Every row comes from one small tree of marks. The marks that hang from a mark follow it in brackets, in alphabetical order. Every link used is in the known rows. Which tree was each row made from?
In the rows, zero is written as 128.
Known rows:
D[L X[W Y[F[R]]]]: [ 65 151 159 189 125 133 159  77 112 224  78 143 156  61 126  92  84 118
 173 153 204 162 107 125 128 183 145 168 155 124 153  96 138 142 111 100
 187 100 104 146 130  49 159 161 117 118 103 129 146 166 100 115 120  96
  95 127 118 128 174 149 169 123 116 121 169 107 110]
L[D[X[F[R] W Y]]]: [118 107 160 200 154 118 208  96 142 222  67 166 136  74 128 117 108  84
 141 159 188 194 100 124 140 169 142 138 165 109 185  52 132 154  81  78
 140 104  94 142 115  47 147 121 163 129 150 116 123 148 109 100 119  93
  79 148 126  97 158 112 194 103  61 105 201  96 112]
X[W]: [115 123 116 147 152 118 147 140 127 175  91 153 140 124 131 115 120 123
 136 155 150 162 118 149 126 128 128 129 148 121 154  96 137 142 125 150
 163 125 127 124 102  78 165 124 122 149 124 115 132 139 129 103 126 144
 113 141 136 126 137 145 153 105 103 120 145 106  96]
L[D]: [117 115 108 139 144 106 145 154 117 146  99 160 141 117 147 123 135 128
 121 118 125 170 112  96 125 145 111 122 142 149 149 114 126 114 107 125
 152 116 132 138 116 107 161 110 141 150 155 125  88 116 125 118 136 157
  97 153 129 116 160 127 158 128 120 117 133 129 148]
W[F X[D L Y]]: [197 120  83 170 142  84 170 129 137 221  80 201 162  53  95 144 114 114
 126 160 170 193 145 115 117 194 107  94 158  37 176  65 116 103  81 132
 113  90  73 118  93 108 150 136 140 108 180 116 127 122  93 140 107 138
  81 185 170 107 165 175 201  93 118 129 225 138 123]
X[F[R W] L Y]: [134 148 124 189 155 137 193 120 127 202  86 152  89  52 120  97 157  88
 133 134 183 161 150 149 150 137  93 115 159 104 131  65 100 156  83 111
 193  98  88 135 127  81 156 100 146  87 131 138 173 123  99 108 118  85
 107 128 162 125 130 155 173  92  81 112 180  86 104]
F[R W]: [109 138 103 151 129 140 126 148 105 126  91 172  92 131 142 111 156 120
 110  88 162 144 125 124 172 125  98 149 163 152 134 100 105 144  81 134
 196 112 140 138 142  80 178 106 105 117  96 109 146  90  76 117 115 110
 124 138 121 159 130 131 139 148 106  94 128  96 125]
D[L]: [ 93 129 119 146 157 134 148 141 114 166 121 149 141 105 146 120 112 140
 156 127 149 133 122 110 123 133 134 125 144 146 133 124 144 135 130 147
 175 107 141 151 127 105 183 141 126 133 125 139 158 130 120 132 132 148
 112 152 133 137 156 142 128 132 154 135 121 137 120]
X[Y]: [126 142 119 156 143 122 162 113 107 172 118 171 155 113 133  96 134 135
 129 148 137 156 129 131 121 151  91 114 153 126 155  76 146 133 114 143
 151 110 132 128 130 105 142 111 116 136 164 107 122 112 137 113 151 138
 109 133 149 120 149 156 141 112 105 116 151 114 124]
D[L X[W Y[F]]]: [ 56 140 155 171 135 139 172  88 122 240  83 132 167  53 116  94  76 129
 185 172 177 157  95 127 106 160 143 151 149 129 170 102 152 144 146 125
 166 105 108 151 104  40 140 160 125 118 132 124 130 169 127 102 155 115
  88 127 130 103 173 158 164 119 123 129 164 105 101]
F[R]: [122 143 114 146 124 129 129 133 118 123 101 179 123 137 137 122 153 129
 108 119 170 169 130 133 150 140 108 136 155 134 129  92 121 132  84 133
 180 112 143 128 152 107 183 124 102 130 112 131 125 107 100 122 122 122
 116 153 128 154 128 124 137 137 107 109 136 124 132]
W[F[R]]: [123 116  91 152 112 128 154 130 129 124 114 168 125 153 140 121 140 120
  89 114 177 171 131 132 170 162 120 114 142 112 136 119  91 129  86 163
 155 110 120 133 138 105 191 124 108 128 134 150 131  89  87 134  99 126
 104 170 148 164 140 124 155 126 126 105 154 113 134]
W[X[D[L] F Y]]: [158 139 129 168 173 103 200  86 103 234  98 179 162  23 115 128  92 106
 161 169 167 172 127 107  91 181 121 105 154  81 210  67 142 129  88  98
 124 102  89 126 119  97 145 142 146 117 174 100 135 156  97 139 124 118
  84 161 140 105 150 173 178 107 141 125 192 140 103]
L[D[X[F[R Y]]]]: [ 96 100 147 170 126 138 174 105 138 143 100 161 120 120 130 126 101  85
 116 106 153 163  84 100 158 140 134 148 148 149 154  77  99 139  54  90
 136 115 133 174 145 104 174 114 161 121 151 154 126 112  73  99 141 124
  94 163 132 144 167  94 142 138  76  86 179 108 136]
Y[X[D]]: [127 154 119 136 130 116 148 124 127 141  81 145 142  98  97  99 126 109
 160 166 151 157 133 134 138 145  94 113 162 111 147  69 154 115  93 116
 165 109 105 105 115 101 168 147 107 125 137 130 119 119 107 123 150 168
  97 164 122 123 166 155 152 143 135  94 153 157 112]
R[L[D[X[Y]]]]: [100 117 143 152 144 109 172 135 133 193  87 163 190  88 142 125 116 137
 175 134 151 148  95  49 101 155 103 120 159 139 198  94 157 117  99  92
 131  96 130 152 105 111 131 143 152 126 181 135 117 138 116 123 146 149
 104 157  94 102 181 129 141 129  85 132 160 131 129]
D[X]: [114 133 136 129 134 125 129 146 133 132  91 167 140 113 130 125  94 160
 143 152 150 134  95  93 149 126 136 137 156 131 169 108 138 143 105 132
 146  99 144 150 117 108 166 137 118 141 139 141 126 110 140 115 148 152
 119 140 127 130 149 129 132 140 121  99 163 117 115]
R[L]: [ 87 131  99 137 132 131 143 147 130 143 105 140 161 133 143 127 159 140
 164 129 143 124 114  96 117 114 104 106 131 139 155 114 144 127 125 149
 172 121 141 131 132 116 165 141 119 124 136 138 139 138 125 124 124 159
 117 141 124 135 133 122 106 119 102 147 121 120  98]
W[X[D L Y[F[R]]]]: [173 157  98 164 134  96 137 115 120 213  56 189 160  36  75 105 146 104
 118 154 188 177 172 126 138 211  81 108 155  53 151  66 124  92  84  81
 187  90  79 111 144  90 156 145 116 107 139 105 112 134  93 147 100 101
  93 134 151 116 162 154 175 121 104 135 198 129 131]
Y[F[R[L[D]] W] X]: [ 69 142 112 150 100 122 137 160 126 143  77 114 138  93 116  87 154 112
 180 107 166 150 107 104 161 163  78 136 152 164 118 111 115 112  82  84
 251 110  85 105 121  81 186 147 101 107 110 139 103  96  73 111  95 126
  90 138  93 165 174 136 161 176 100 112 103 122 119]
L[D[X[W Y[F]]]]: [101 113 142 158 128 106 169 120 119 228  70 153 171  72 114  97  87 103
 148 165 162 179  99 126 117 182 124 137 146 114 172  99 140 126 117  93
 136 108 100 131  90  36 125 138 136 148 167 107  78 158 128  94 147 138
  70 139 126  85 167 146 196 108  83 105 184 104 124]
F[Y]: [ 93 128 108 137 109 144 150 132 108 119 126 171 143 141 143 130 132 119
 120 126 111 132 116 132 147 119 100 131 159 154 133  87 126 124  94 161
 152 126 161 156 129 130 169 101 117 133 158 118 150 102  95 116 155 160
 114 148 151 163 167 134 119 115 110 113 136 102 123]
Y[X[F[R]]]: [119 138 141 153 117 158 173 113 128 118  97 123 126 109 110  96 149  95
 159 156 191 171 118 159 165 142 127 125 149 122 124  71 119 126  85 117
 211 107 108 102 140 101 208 141 125 111 128 146 120 108 120 113 123 127
  94 138 131 149 140 135 147 138 125  96 156 147  97]

Write each row's tree:
[173 150  81 163 167  91 128 173 130 185  65 182 111  46 109 149 105 115
 135 135 153 131 142 119 135 134 105 118 167  85 171  87 117 127  81 106
 157 100 101 133  90  96 157 124 129 101 117 105 150 126  80 132 100 136
 110 163 146 117 151 165 155 133 112 121 175 130 114] -> F[W[X[D L]]]
[ 89 147 125 130 109 153 127 154 114 134 102 112 120 106 109  68 126 126
 169 138 149 129 118 149 168 147  88 139 156 144 114 122 116 124 104 130
 227 121  96 106 115  62 181 131  96 124 133 119 107  92 104 100 144 149
  96 133 140 150 148 162 155 160 137  86 117 130 100] -> Y[F[W] X]
[108 147  76 163 146 113 120 130  98 179  73 181 120  59 118 103 109 117
 137  99 167 145 139 114 149 191 104 152 158 117 142 106 115 128  77  95
 202 119  99 134 134  77 177 156  96 109 103 105 135 115  49 127  85  90
 104 140 123 159 149 158 170 170 137 109 146 128 124] -> Y[F[R W[X[D[L]]]]]
[ 87 152 138 147 102 146 145 119 126 148  69 114 144 109  95  74 137 108
 149 160 194 165 126 178 161 149 112 162 154 126 109  97 130 124 110 122
 222 116  94  93 128  51 191 155  91 125 111 131 109 123 105 105 124 121
  86 127 124 142 159 143 171 131 108 103 133 124  88] -> Y[F[R] X[W]]
[ 70 124  95 174 109 126 156 156 117 137  94 149 119 132 153 141 150  91
 139  68 128 123 101  88 148 135  67 136 169 173 133  87 114 131  54 118
 170 138 140 156 127 120 163 104 123 109 113 132 167  88  43 113 104 121
 105 158 116 178 178 105 123 163  65 121 110  75 135] -> F[R[L[D]] W Y]
[ 85 128 108 181 123 163 168 132 100 136 118 164  91 124 136 119 134  89
 112  94 141 138 118 164 171 115  84 127 162 152 120  70  95 164  68 129
 172 131 125 162 139 108 173  86 124 114 130 128 185  96  64 113 123  98
 108 139 170 178 137 123 147 129  75  82 131  68 118] -> X[F[R W Y]]
[ 90 149 128 134  98 146 132 123 121 105 100 131 141 106 101  72 159 120
 145 144 175 165 130 158 177 169 108 146 144 121  91 104 112 112  95 125
 237 104  99 107 158  92 200 154  81 130 125 139  94  97 105 112 134 120
  98 135 125 159 162 137 149 157 122  96 123 145 110] -> Y[F[R] X]
[123 104  73 174 114 119 150 114 117 159 100 192 153  99 129 162  85  95
 109  97 148 153 129  98 145 184 128 138 167 112 139  84  95 119  39 133
 123 112 123 162 128 143 197 144 118 111 138 121 153 107  27 145  92 112
  93 192 150 181 192 133 157 140 133 110 186 132 138] -> W[F[R Y] X[D[L]]]
[105 140 115 134 111 152 138 169 124 174  88 105 115  59  84  77 125 128
 175 159 170 135 129 152 160 139  99 128 141 135 102 118 117 124 122 130
 240 107  83 103 111  65 173 131 114 102 117 144 127 119 108  95 139 138
 103 140 155 128 156 167 160 146 128 105 128 129  99] -> Y[F[W] X[L]]
[ 90 136 125 130 122 132 147 108 118 179  95 167 166  84 104  82 111 140
 154 157 163 156 116 120 131 168 118 124 145 109 160 110 144 118 115 121
 154 101 121 133 131  78 131 143 112 123 172 124 105 140 127 120 178 133
 100 131 146 115 153 154 159 121 111 102 156 121 109] -> D[X[Y[F]]]
[ 98 108  96 179  96 141 178 127 124 150  98 160 125 154 132 141 119  82
  97 111 155 183 112 162 168 147 130 144 145 136 126  75  94 145  70 171
 134 124 120 147 117 101 190 102 117 131 120 143 156  95  66 108 105 119
 103 154 171 173 161 125 161 111  90 110 152  72 126] -> X[W[F[R Y]]]
[ 98 150 125 129 115 136 120 139 131 169  93 106 146  62  71  76 140 124
 174 176 172 158 136 149 142 157 119 113 130 117 104 111 110 103 126 129
 228  90  90  98 125  89 181 156 122 118 122 152 106 125 135 103 144 164
  93 136 153 122 167 162 157 126 137 122 146 147  96] -> Y[F X[L]]
[103 123  72 140 131 108 101 180 117 143  77 172 156 101 121 122 145 128
 128  88 148 138 113  85 134 189  81 151 153 140 149 116 106 125  76  89
 202 121 107 124 128  89 171 139 101 121 136 119  95 106  53 131  70 106
 101 139 110 164 154 121 155 164  97 128 110 125 117] -> Y[F[R[L[D]] W[X]]]
[ 98 142 132 173 133 125 191  99 153 152  69 135 141  88 100  95 156  93
 180 150 195 165 120 135 133 147  97 104 142 100 155  61 135 113  72 100
 192 108  71  88 137 119 188 169 128 102 113 156 151 144  79 127 110 135
  91 159  97 139 151 120 135 136  99 107 159 137  95] -> Y[X[D F[R[L]]]]
[135 114 106 170 138 127 173 154 150 206  78 150 126  98 115 131 115 120
 130 155 168 170 118 149 123 148 154 109 126  84 141 115  92 125 115 168
 145 107  94 125  82  75 173 127 147 119 116 153 147 128 123 110 101 153
  94 166 179 120 142 158 180  86 114 136 193  88 113] -> X[L W[F]]
[137 136 101 141 168  98 132 123 123 190  91 182 165  69 132 133  94 126
 149 131 147 135 122  86 107 171 133 122 162 107 180 106 136 106 101 116
 145 111 132 134 118 114 171 161 112 109 137 114 132 141  84 140 117 133
 111 158 110 137 165 152 141 148 147 133 160 158 117] -> W[X[D[L]]]
[117 105 150 183 159 122 185 129 154 193  70 153 120  95 121 122 110  80
 132 136 185 190  81 121 135 151 162 147 152 123 176  79 116 153  73  84
 140 116 100 148 112  52 163 132 160 125 130 148 120 147 107  93 103 105
  81 153 115 109 146 107 185 118  86  97 190 105 122] -> L[D[X[F[R] W]]]
[163 127  75 177 133  89 170 113 130 180  87 207 185  97 118 151 141 118
 132 129 189 181 137  89 130 204  86 115 149  64 193  51 122 108  54 114
 128  99  84 117 116 127 165 164 114 118 168 110 143 113  45 156  80 116
  90 177 137 152 157 135 160 114  92 123 186 129 122] -> W[F[R[L]] X[D Y]]
[174 144  98 183 153  94 183  96 122 183  84 207 148  67 106 124 139  88
 113 146 186 188 145 135 124 188  92 116 163  57 191  40 122 130  44  93
 138  95  94 113 141 101 145 123 127 116 176  94 120 124  83 141 103  97
  94 153 137 117 138 146 185 112  98 104 195 128 103] -> W[X[D F[R] Y]]
[ 86 123 164 169 152 155 176  93 122 161 109 142 112  90 141 110 101 133
 159 126 192 153  89 101 135 135 173 140 149 138 157 108 114 144 100 107
 165  95 123 157 158  78 188 160 149 109 107 163 169 137 103 121 121 100
 107 150 110 143 139 115 143 138 126 108 172 126 107] -> D[L X[F[R]]]
[ 82 141  97 140 118 146 127 155 103 132  88 164 106 126 119  79 153 115
 127  93 165 145 139 147 178 154  85 139 151 139 110 127 105 147  85 127
 219 125 109 132 140  65 179 115  79 127 111 128 129 101  75 118 109 106
 111 114 133 163 119 140 158 143 107  95 113  96 127] -> Y[F[R W]]
[102 149 130 206 167 130 216  85 102 223  84 154 100  45 140  99 126  79
 153 109 194 167 147 122 135 159  91 116 168 107 174  51 135 145  63  99
 175 103  81 144 142  64 151 126 122  96 113 110 194 125  60 124 113  81
  95 148 128 122 145 165 172 113 114  99 159  92 129] -> X[D[L] F[R W] Y]
[126  97 134 175 135  98 191 127 144 220  73 167 163  94 138 131  76 113
 139 156 152 182  88 105 122 179 144 137 161 102 201  91 124 130  92 120
 110 104  88 143  62  59 134 125 157 133 192 118 100 125 114 118 127 132
  72 174 140 103 170 137 203 102  92 103 215 109 129] -> L[D[X[W[F] Y]]]
[102 135 120 160 120 130 146 122 101 178  78 166 119  76 124  84 117 110
 128 111 169 160 108 100 170 184  92 145 171 136 159 104 129 145  63  80
 188 101 111 141 122  59 130 117 119 126 150 105 100 100  79 117 131 105
  87 120 118 130 174 142 186 151  95  82 153 103 149] -> L[D[X[Y[F[R W]]]]]
[125 127 146 167 141 149 166 122 153 171  83 152  98  77 113 113 122 122
 129 145 207 156 123 124 152 121 165 120 142 110 146  91 112 148  88  98
 171  98 107 142 139  84 178 138 156  92 107 174 160 144 121 111 113 124
 119 140 138 117 126 111 150 117 107 111 190 110 101] -> D[X[F[R] L]]
[ 92 108 133 166 133 147 196 106 132 182 100 156 123 123 124 118 103  82
 141 162 137 152 107 169 131 105 128 115 152 122 148  62 116 147 103 152
 139 137 123 145 104  92 155 101 149 130 140 124 160 147 101  97 149 132
  93 146 158 139 132 136 151  88  72 122 161  72  86] -> X[F[Y] W]
[ 86 136 129 185 154 110 162 117 124 223  73 150 140  64 134 117  99 105
 160 153 155 159 122 126 114 142 135 116 143 112 173  93 150 118 128 128
 140 128 115 141 105  74 164 150 124 131 100 125 170 173 101 116 117 137
 105 151 109 110 156 149 158 105 121 134 154 113 131] -> X[D[L] W]
[148 136 119 199 175 104 186  81 123 219  92 191 153  44 118 127 118  92
 141 145 196 183 144 112 112 183 120 119 164  76 189  55 131 127  70  93
 146  98  97 128 137  97 162 156 129 105 149 102 154 157  83 142 109  79
  94 149 128 122 164 147 171 118 126 123 201 134 106] -> W[X[D[L] F[R] Y]]
[ 83 120 145 206 124 141 184  92 137 225  85 148 158  81 145 137  86 125
 142 141 208 175  92 108 144 174 167 152 167 107 173  89 119 145  92 136
 130  93 101 156 104  60 170 156 133 115 120 140 172 127  96 121 118  91
  95 157 129 140 174 140 188  98 116 115 203 109 119] -> D[L X[W[F[R]] Y]]
[119 134 135 171 164 155 182 155 140 193  82 144  84  67 117 112  98 128
 172 144 172 126 107 124 137  93 136 114 143 112 165 100 111 158 102 107
 172 106  99 155 100  68 161 122 167  98 122 154 169 136 134 110 134 134
 109 144 150 104 124 144 144 126 103  91 192 105  92] -> D[X[F[W] L]]
[110 122 157 153 123 116 153 141 144 199  54 103 140  64  84  96 119  98
 175 188 168 177 130 148 115 176 128 119 134 113 122 105 116 103 139  96
 202 113  77  89  89  43 179 143 143 127 126 143  85 146 129  97 127 156
  72 152 144  97 184 157 196 131 114 132 149 128 108] -> Y[F X[L[D] W]]
